Each row comes from the steps of one walk. Every step used is in the known rows, and no mark comes twice. Write the walk behind each row, first mark first.
In the rows, 128 means zero.
Known rows
nekopi devu fofuf nozu: [130 126 111  89 140 146 126 127 133 123  86 117 113  68 120 198 140 102
 142 131 101 125 126 109 101  98 162 126 105 117]
nozu nekopi devu: [113 127 113  90 124 124 134 118  89 108 109 130 120  90 102 133 137 127
 123 116 118 122 121 127 112 134 146 136 103 186]
zizopi mige fofuf nozu: [115 129 134  96 143 129 144 145 155 122  90 115 185 110 107 164 126 133
 141 130 100 134 146 126 112  93 141 154 115 103]
nekopi veteb: [129 130 134 110 135 133 133 142 102 137 120 120 142  93 132  92 130 125
  95 135 137 120 129 121 132 135 127 117 103 118]
veteb nekopi devu fofuf nozu diropu risog: [134 131 144  70 136 148 133 113 118  89  55 114 136  44 112 181 141  61
 118 124  84 111 113 118 112  82 139 135 106 162]
devu fofuf nozu nekopi mige diropu: [132 124 136 114 143 126 131 120 143 118  86 117 163  36 110 249 108 123
  87 124 101 115 135 137 143  92 126 121  94 156]
sato diropu risog refeg: [163 127 144 140 122 117 108 119 151 111 106 128 162 130 122  71 130  98
 144 132 133 128 105 147 104 110  91 136  55 165]
sato zizopi risog refeg: [141 124 151 122 119 107 121 143 156 129 102 134 140 119 136  77 132 108
 159 132 139 132 101 143  96 104 137 119  49 140]
devu fofuf nozu nekopi: [123 124 120 101 139 142 145 122 121 121  75 103 123  91 115 192 131 119
 118 120 109 121 133 116 107  93 146 114 115 140]
sato zizopi mige: [117 132 148 103 143 115 139 144 160 128 107 134 140  72 116 106 124 126
 131 117  97 130 130 143 126 111 140 126 107 138]
sato nekopi veteb refeg: [150 128 156 112 117 128 121 172 110 126  91 117 143 119 134 119 121 122
 108 129 128 108 115 138 132 146 126 137  88 144]
diropu risog refeg: [149 129 144 132 129 121 120 126 126 119 110 127 151 138 129  86 135 117
 135 135 146 132 106 132  78 110  96 137  82 140]
diropu risog: [133 132 141 117 129 126 122 114 121 122 125 121 143 122 122  93 139 115
 110 121 120 125 118 128 115 109 105 126 121 146]
devu fofuf nozu diropu risog refeg: [150 125 143 108 146 144 123 118 147 107  62 112 153  96 123 162 137  82
 151 135 131 124 111 119  86  80 120 134  96 128]
zizopi nozu: [126 129 120 117 110 119 147 135 142 118 118 127 145 135 120 137 131 139
 123 138 117 130 141 135 100 118 134 137 110 119]
sato diropu devu: [142 123 113 135 112 141 115 124 143 100 108 126 144 119 123 107 132 103
 129 119 101 128 133 151 159 129 132 142  73 174]
nekopi mige fofuf nozu diropu risog refeg: [139 127 144 112 145 138 129 124 147  98  71 128 211  94 105 152 121 108
 130 135 124 132 112 129 109  92 106 143  87 136]
devu fofuf: [130 120 128 117 142 143 118 126 138 147 116 107  95  95 130 172 134 111
 116 133 124 126 120 121 114 105 141 116 136 122]
zizopi mige fofuf: [109 124 144 100 143 122 128 144 148 135 118 112 162 117 101 132 127 140
 126 130 114 134 133 137 116 106 131 157 131 128]
fofuf nozu: [132 133 120 121 130 133 143 134 138 115  98 128 151 124 130 156 126 124
 142 129 112 128 142 118 121 113 137 127 113 104]
sato nekopi devu fofuf nozu: [142 123 110  93 135 137 118 141 133 119  72 121 109  77 118 225 137  99
 142 133  84 119 126 113 105 100 159 125  73 120]
zizopi devu fofuf nozu diropu: [124 122 123  97 136 150 143 124 139 104  60 108 135  79 131 217 133  85
 150 130  96 115 148 108 137  84 164 140 141 119]
nozu nekopi: [119 125 126 116 125 126 142 121 103 116 111 120 129 121 113 133 127 137
 113 116 126 122 130 131 123 127 129 125 123 166]
devu fofuf nozu diropu: [128 124 129  97 148 156 132 117 151 114  69 111 132  80 123 222 129  83
 149 127 109 119 134 114 139  94 157 125 141 113]
risog refeg: [145 125 131 141 128 123 126 139 136 126 113 134 139 145 132 112 126 131
 150 141 153 134 116 133  91 128 117 138  87 124]
devu fofuf nozu diropu risog: [132 129 140  89 147 151 127 103 137 109  71 106 147  78 117 181 139  76
 130 120 104 117 124 113 124  78 131 123 136 135]
sato zizopi devu fofuf nozu: [128 124 121 105 136 137 141 142 160 115  76 111 119  67 133 199 134  95
 143 132  81 119 140 113 131  78 178 124 100 120]
zizopi mige diropu risog refeg: [148 130 169 120 136 101 118 130 150 118 104 123 178 107 120 117 127 118
 137 133 136 123 122 151  81  95  87 161  63 147]
mige diropu risog: [142 133 157 118 128 110 112 107 144 115 131 117 159 104 118 150 129 100
 117 125 121 113 126 142 142 101 107 143 101 162]
zizopi mige diropu: [128 130 158 114 137 102 124 132 156 126 120 125 160  88 117 171 117 126
 129 126 115 119 146 150 132 108 119 157 106 138]
sato diropu devu fofuf: [142 115 115 124 128 156 105 123 152 122  99 106 110  91 126 153 137  91
 118 125  99 126 123 143 143 105 144 130  88 164]
nekopi risog: [136 133 131 122 132 125 129 116 110 138 104 132 129  86 124 135 130 136
 120 120 120 118 112 128 109 130 116 112 152 145]
zizopi sato nekopi risog refeg: [158 125 149 129 145 110 113 138 120 142  68 141 145 118 122 140 127 128
 140 129 130 118 103 129  85 123  89 110  63 148]
zizopi devu fofuf nozu diropu risog: [129 126 135  90 136 145 138 112 129 100  62 104 148  78 124 174 144  77
 131 122  88 114 137 109 125  68 137 139 131 141]

Which walk is each row?
[123 117 118 103 138 168 118 119 131 116  85 105 107  82 123 193 141  89
 124 124 113 123 126 128 138 104 158 139 134 147]	nozu diropu devu fofuf
[141 122 145 128 116 112 123 140 127 136 104 133 146 149 139  73 135 122
 151 135 151 133 109 134  73 106 112 128  66 125]	zizopi risog refeg
[125 128 112 107 127 158 142 123 127  82  70 126 162 106 124 176 134  97
 146 118 103 126 146 127 150 115 155 150 110 131]	fofuf nozu diropu devu
[143 125 112 105 130 144 135 106 115 109  41 109 139  47 109 179 134 106
 112 107  81 111 120 135 116 100 134 111 100 189]	sato diropu devu fofuf nozu nekopi risog
[126 130 129 106 135 143 141 119 143  99  79 128 157 104 123 188 124  98
 158 123 114 121 142 119 151 113 147 135 136 116]	fofuf nozu diropu
[137 128 147 103 143 126 125 105 136 114  83 111 174  41 105 210 121 109
  74 117  94 114 124 133 128  72 103 122  91 170]	devu fofuf nozu nekopi mige diropu risog
[138 124 118 118 138 152 126 132 151 113  78 117 158  50 125 242 123 110
 100 128  90 125 140 132 135  86 143 133  82 127]	nekopi mige diropu devu fofuf nozu
[137 131 156 106 122 140 132 161 110 130 109 112 147 110 135  89 124 125
 105 128 145 116 117 135 128 145 130 136 120 143]	nekopi veteb refeg
[113 126 125 100 132 132 146 126 127 107  90 107 167 121  98 184 126 130
 131 124 114 124 138 126 128 106 152 140 109 146]	mige fofuf nozu nekopi
[135 119 130 116 133 146 106 123 150 123 110 102 113  81 126 222 135  96
 117 132 114 118 132 142 139  98 154 147  95 150]	mige diropu devu fofuf
[110 125 126  85 136 155 143 134 142  89  62 114 188  96 104 176 133 107
 144 118  91 130 151 135 139  99 158 171 112 133]	zizopi mige fofuf nozu diropu devu
[117 130 109  83 125 128 146 122  96  97  87 131 139  87 104 158 136 124
 137 117 104 123 131 119 107 122 151 136  90 165]	fofuf nozu nekopi devu
[116 119 116  81 139 140 123 118 104 126 100 109  87  61 104 172 143 111
 116 124 114 121 113 119  99 110 156 125 112 173]	nozu nekopi devu fofuf
[117 123 112 105 136 165 138 130 136  86  70 125 197  81 108 200 124 111
 117 121  93 133 139 130 163 109 150 151 110 139]	nekopi mige fofuf nozu diropu devu
[143 135 145 124 123 122 140 127 100 126  84 132 122  71 128 138 124 127
  94 126 104 110 105 136 104 128 110 118 139 159]	veteb nekopi risog
[124 126 126  85 144 146 149 136  95 129  72  97 138  60 121 150 132 117
  87 128 120 113 133 111 113 104 144 106  91 130]	devu fofuf nozu nekopi veteb
[134 119 109 107 125 150 136 118 135 100  59 102 135  84 111 176 134  99
 118 113  87 121 137 136 133  94 150 127  73 173]	sato diropu devu fofuf nozu nekopi
[132 123 109 110 135 161 132 134 138 115  76 108 126  95 130 193 140 102
 126 128  99 129 138 119 111  91 156 131 102 112]	diropu devu fofuf nozu
[145 124 115 114 136 145 139 128 103 115  34 114 138  74 118 176 137 127
 129 124 122 121 110 130  54 100 129 126  83 159]	diropu devu fofuf nozu nekopi risog refeg
[124 124 114  84 139 158 149 141  85 116  61  97 142  59 121 144 139 113
  79 123 112 117 138 118 116 105 151 119  73 138]	diropu devu fofuf nozu nekopi veteb
[121 123 116 112 146 144 146 128 113 124  72 124 151  52 113 187 117 143
  75 117  97 128 127 120 113  96 119  99 114 141]	devu fofuf nozu nekopi mige
[124 132 121 105 117 114 157 116  98 122  79 124 142  85 104 149 131 152
 103 117 108 115 123 135  83 120 119 119 131 171]	zizopi nozu nekopi risog
[128 120 137 104 141 139 114 134 150 127  96 102 126  65 119 201 135 109
 111 126 102 120 139 147 119  89 142 157  98 147]	zizopi mige diropu devu fofuf
[121 121 109  99 132 154 145 126 113 107  63 101 127  90 115 190 138 116
 111 116  99 124 138 123 107  94 156 125  98 150]	diropu devu fofuf nozu nekopi
[127 117 123  95 144 151 133 114 138 112  51 101 148  86 106 168 136  95
 115 107  89 122 138 129 141  86 141 113  57 179]	zizopi sato diropu devu fofuf nozu nekopi
[129 127 119 121 122 132 140 127 123  87  81 130 189  66 111 206 117 130
  91 115  94 122 147 147 152 110 128 146  64 170]	fofuf nozu nekopi mige diropu devu
[129 128 142  85 139 141 135 115 155  94  60 108 146  51 120 178 140  63
 139 120  77 111 131 115 147  66 158 128 116 152]	sato zizopi devu fofuf nozu diropu risog
[118 126 129 101 146 148 137 123 152 100  80 127 196  79 105 213 115 112
 131 127 103 128 135 122 166 105 143 137 136 124]	nekopi mige fofuf nozu diropu
[158 131 147 139 124 117 136 140 109 120  75 138 134  92 133 123 122 129
 120 139 131 117  97 142  66 127 100 127  97 152]	veteb nekopi risog refeg
[105 128 140  82 143 121 154 138 154 105  74 111 175  78  90 166 122 127
 133 115  89 126 138 137 128  92 163 138  97 156]	sato zizopi mige fofuf nozu nekopi
[102 128 120  61 137 123 149 133 112 102  78 120 165  76  83 158 135 132
 135 117  93 127 136 127  94 106 156 158  93 165]	zizopi mige fofuf nozu nekopi devu
[137 122 119  83 141 145 119 125 138 102  53 123 120  62 112 252 134  74
 159 127  86 113 128 114 137 101 165 133  97 131]	sato nekopi devu fofuf nozu diropu
